Each row comes from the steps of one walk. Every step used is in the known rows, and no mark comes twice. Write the walk behind each row, first mark first.
In the rows, 128 means zero.
Known rows
nete-zevun-nezev-kolog: [101 119  66 155 139 110 203 144 101 133 122 138 147 115 174 130 113 124
 109 122 151 108 196 106 146 126 167 154 104]
kolog-nete-roluk: [ 83 162  82 133 128 180 206 116 124 136 107  84 130 156 186 117 160 130
 116 160 119 141 124 135 140 130 146 155 103]
zevun-nete: [ 86 150  83 126 107 140 184 153 146 138 128 159 118 139 182 121 135 118
 121 152 120 115 116 135 145 120 161 132 120]
migo-beka: [ 96 147  70 100 111 130 163 133 136 138 128 121 122 151 157 142 140 119
 120 123 117 137 162 121 139 118 150 149  88]
kolog-nete-beka: [ 95 143  77 111 104 166 175 132 121 138 127 108 131 156 166 138 153 117
 126 136 113 129 111 100 147 105 162 126 110]
migo-beka-nete-zevun-nezev: [ 98 144  68 180 141 141 197 128  93 132 125  83 163 169 178 147 145 125
 122 125 127 158 218 132 148 124 163 130  86]
beka-nete: [100 154  96 191 122 159 196 123 139 137 126 103 144 139 175 133 160 120
 116 144 125 121 122 154 146 136 173 117 106]
davaveb-mudibeg: [ 92 139  89 144 120 159 172 140 113 141 111  84 126 128 155 130 144 114
 126 132 127 115 129 114 139 108 165 152 128]
kolog-nezev: [ 90 137  68 145 121 131 162 136 123 130 124 130 130 125 162 119 199 120
 130 116 128 106 155 121 122 134 166 132 105]
beka-nete-dupuruz-nezev-vuvos: [ 83 181  91 161 145 144 169 162 107 131 131  42 155 114 161 156  77 114
 104 150 130 123 149 128 177 136 158  80  91]
migo-beka-nete: [ 96 154  86 148 117 141 182 121 147 138 136  92 144 168 171 145 155 119
 115 138 117 142 154 140 151 128 163 126  85]
beka-nete-zevun-nezev-roluk: [107 147  70 216 149 139 201 125 114 133 111  62 171 133 191 136 105 132
 114 132 140 126 202 142 152 134 178 124 124]
kolog-nete: [ 94 154  84 131 120 178 200 122 125 133 119 130 117 139 179 134 152 121
 113 148 118 129 142 131 152 118 164 123 114]
mudibeg-davaveb: [107 151  69 151 117 145 174 164 119 142 126 158 118 113 186 134 115 130
 123 120 133 104 119 143 128 124 167 142  97]
roluk-nezev-vuvos: [ 87 149  61 138 122 130 139 149 146 140 138 149 131 106 160 139 159 125
 104 142 138 108 180 107 135 132 157 151 101]
migo-beka-nete-roluk-nezev-kolog: [ 73 150  70 127 134 110 187 126 175 146 134 114 158 171 175 135 150 124
  90 181 143 112 144  90 141 139 143 179  65]
migo-beka-nete-roluk-nezev-vuvos: [ 71 166  68 140 131 130 153 129 165 145 141  61 163 175 173 141 169 127
  99 161 134 144 181 117 140 143 140 169  66]
kolog-nete-dupuruz-nezev: [ 84 180  77 102 144 182 193 152  79 125 100 100 117 117 164 147  69 117
 111 167 114 123 135 101 167 114 144  83 103]
zevun-nezev-roluk-nete-beka: [100 164  57 105 116 117 154 166 118 141 103  65 144 150 171 134 152 130
 121 118 111 113 117 101 148  95 143 126 112]
mudibeg-davaveb-vuvos: [110 147  88 180 117 166 192 162 123 141 146 134 121  96 171 132 116 119
 121 101 126 116 166 141 136 126 172 170 115]
dupuruz-nezev-vuvos: [ 93 157  74 131 111 108 156 155 126 134 138  83 147  95 158 138  85 130
 111 125 142 118 191 118 153 133 162 120  95]
nete-roluk-nezev-dupuruz: [ 66 170  54 108 133 153 144 136 156 143 102 182 136 130 161 149 169 129
 106 150 154 117 118 102 126 133 129 163  94]
gune-nezev: [ 94 149  72 144 121 163 174 137 117 136 118 189 118  97 158 135 130 128
 117 162 128  90 159 111 124 123 169 140 117]
zevun-nezev: [102 160  64 124 126 129 180 131 102 131 115 138 129 127 166 126 159 130
 129 127 127 120 177 120 132 119 159 138 102]
roluk-nezev-dupuruz: [ 78 162  56 108 126 150 142 140 155 140 115 232 123 111 155 164 164 122
 102 139 150 106 138  96 137 121 149 131 104]
dupuruz-nezev: [ 97 158  74 130 116 125 176 147 108 131 115 120 137  97 157 129  87 134
 123 138 136 110 156 116 139 130 159 118 100]

Which walk is each row?
[ 92 178  64 111 145 131 158 161 113 132  97  76 129  93 153 146  22 122
 108 152 126  97 137 102 161 120 149 104 118] : nete-dupuruz-nezev-roluk
[101 162  79 144 122 146 173 157 148 142 100  83 123 125 183 132 138 128
 101 131 112 108 105 149 155 116 146 126 126] : nezev-roluk-nete
[ 88 161  94 188 132 160 198 118 137 140 116  58 156 156 183 119 165 128
 120 152 128 132 105 160 136 148 154 150  97] : beka-nete-roluk
[ 92 176  78 126 148 168 166 176 120 139  86  78 109 126 174 145 111 112
  99 138  98 106  74 140 168 107 131 110 127] : nezev-roluk-nete-dupuruz
[ 91 141  58 122 111 116 136 168 140 140 113  55 145 146 165 127 190 119
 121 105 115  99  97 103 138 110 149 121 115] : kolog-nezev-roluk-nete-beka
[ 94 114  83 167 133 159 221 133 125 135 125 131 135 129 187 138 109 116
  91 142 143 117 166 117 164 125 170 141 117] : nezev-kolog-nete-zevun
[ 85 138  74 101  91 130 159 163 142 143 139 138 132 155 166 128 137 113
 132 140 116 114  83 106 141 107 157 133 115] : zevun-nete-beka
[ 99 134  64 171 137 130 170 148  92 133 133  88 153 118 174 139 135 128
 119 103 140 142 232 132 146 129 165 144 106] : nete-zevun-nezev-vuvos
[ 76 158  78 104 125 123 222 133 130 134 114  81 147 131 181 120  77 131
  95 175 149 110 149  91 159 133 148 145  87] : dupuruz-nezev-kolog-nete-roluk
[ 88 186  71 114 145 125 167 148 132 134 111  32 150 144 159 162  31 118
 101 161 120 123 157 106 176 120 149  89  91] : migo-beka-nete-dupuruz-nezev-roluk
[ 84 153  87  96 147 164 205 145 125 133 120 131 107 135 175 150  99 101
  88 163 120 105 110 100 177 109 153 118 109] : nezev-kolog-nete-dupuruz
[ 98 143  68 179 141 165 195 169  61 133  96 106 137 131 184 127 165 130
 121 112 120 137 158 145 142 116 141 129 108] : roluk-nete-zevun-nezev
[ 89 152  80 106 116 118 216 138 130 131 127 130 134 112 175 133  75 123
  91 163 145  98 163  86 168 122 166 112  97] : dupuruz-nezev-kolog-nete
[ 66 178  71 154 140 165 165 124 164 143 109 155 155 147 174 152 184 128
 101 164 154 121 106 122 137 142 142 140  90] : beka-nete-roluk-nezev-dupuruz
[ 87 186  68  97 148 161 182 150 111 128  95  70 125 112 168 149  30 122
 100 170 120 110 148  96 176 113 149  87 122] : kolog-nete-dupuruz-nezev-roluk
[ 87 131  72  90 107 146 187 141 140 141 139 175 130 130 161 148 116 114
  98 175 134  80 138  52 150 102 175 137 111] : gune-nezev-kolog-nete-beka
[100 149  70 121 107 133 150 167 144 147 109  64 138 142 167 136 137 123
 113 116 109 109  79 119 151 103 144 129 121] : nezev-roluk-nete-beka
[ 77 181  66  91 135 125 167 180 131 134 104  98 124 114 169 139  11 118
 107 176 123  95 120 102 171 117 147  95 127] : zevun-nete-dupuruz-nezev-roluk
[ 86 116  63 157 141 159 205 140 127 136 121 181 134 117 184 139 119 119
  85 166 148 101 175  84 152 127 163 149 113] : roluk-nezev-kolog-nete-zevun
[ 82 166  66 127 153 154 151 177 114 133  90  67 115 131 171 135 165 110
 106 127 104  99  96 125 153 115 135 101 121] : kolog-nezev-roluk-nete-dupuruz
[ 90 140  72  82 102 110 191 149 128 136 136 108 150 128 162 142  75 120
 104 154 142  99 136  56 165 110 163 114  92] : dupuruz-nezev-kolog-nete-beka
[ 94 127  80  88 105 128 189 136 148 141 140 122 135 151 168 142 129 111
 103 142 130 106 112  78 161 104 167 137 103] : nezev-kolog-nete-beka
[ 62 144  66 103 124 110 185 158 173 146 124 178 131 142 185 110 133 123
  95 195 146  84 108  86 135 134 141 184 100] : zevun-nete-roluk-nezev-kolog
[ 94 143  67  73 113 113 193 134 122 135 136 124 141 157 173 139 143 118
 109 140 132 111 155  61 158  97 163 135  95] : zevun-nezev-kolog-nete-beka
[ 96 173  70 132 119 125 175 169 126 137  95  68 138 103 174 132  82 135
 102 138 124 102 133 128 159 119 143 105 114] : dupuruz-nezev-roluk-nete
[ 83 165  84 102 144 132 189 197  94 134 102 104 121 105 164 146  72 111
  88 152 122  89  86 101 176 113 128  96  92] : roluk-nete-dupuruz-nezev-kolog
[ 98 143  67 165 142 178 214 127  71 126 107 119 138 141 189 132 141 128
 122 136 127 144 210 122 148 117 164 127 116] : kolog-nete-zevun-nezev
[ 74 164  62 130 136 183 189 123 124 137 101 130 128 147 181 119 171 134
 110 184 126 122 137 102 127 132 139 165 100] : kolog-nete-roluk-nezev
[ 84 162  85 149 126 144 190 115 146 142 123  48 155 188 176 131 157 126
 118 147 120 154 136 144 140 138 145 160  75] : migo-beka-nete-roluk
[ 92 127  62 196 139 148 171 167 114 135  98  62 144 124 185 126 169 124
 109 103 125 111 153 142 141 131 151 125 128] : kolog-nezev-roluk-nete-zevun
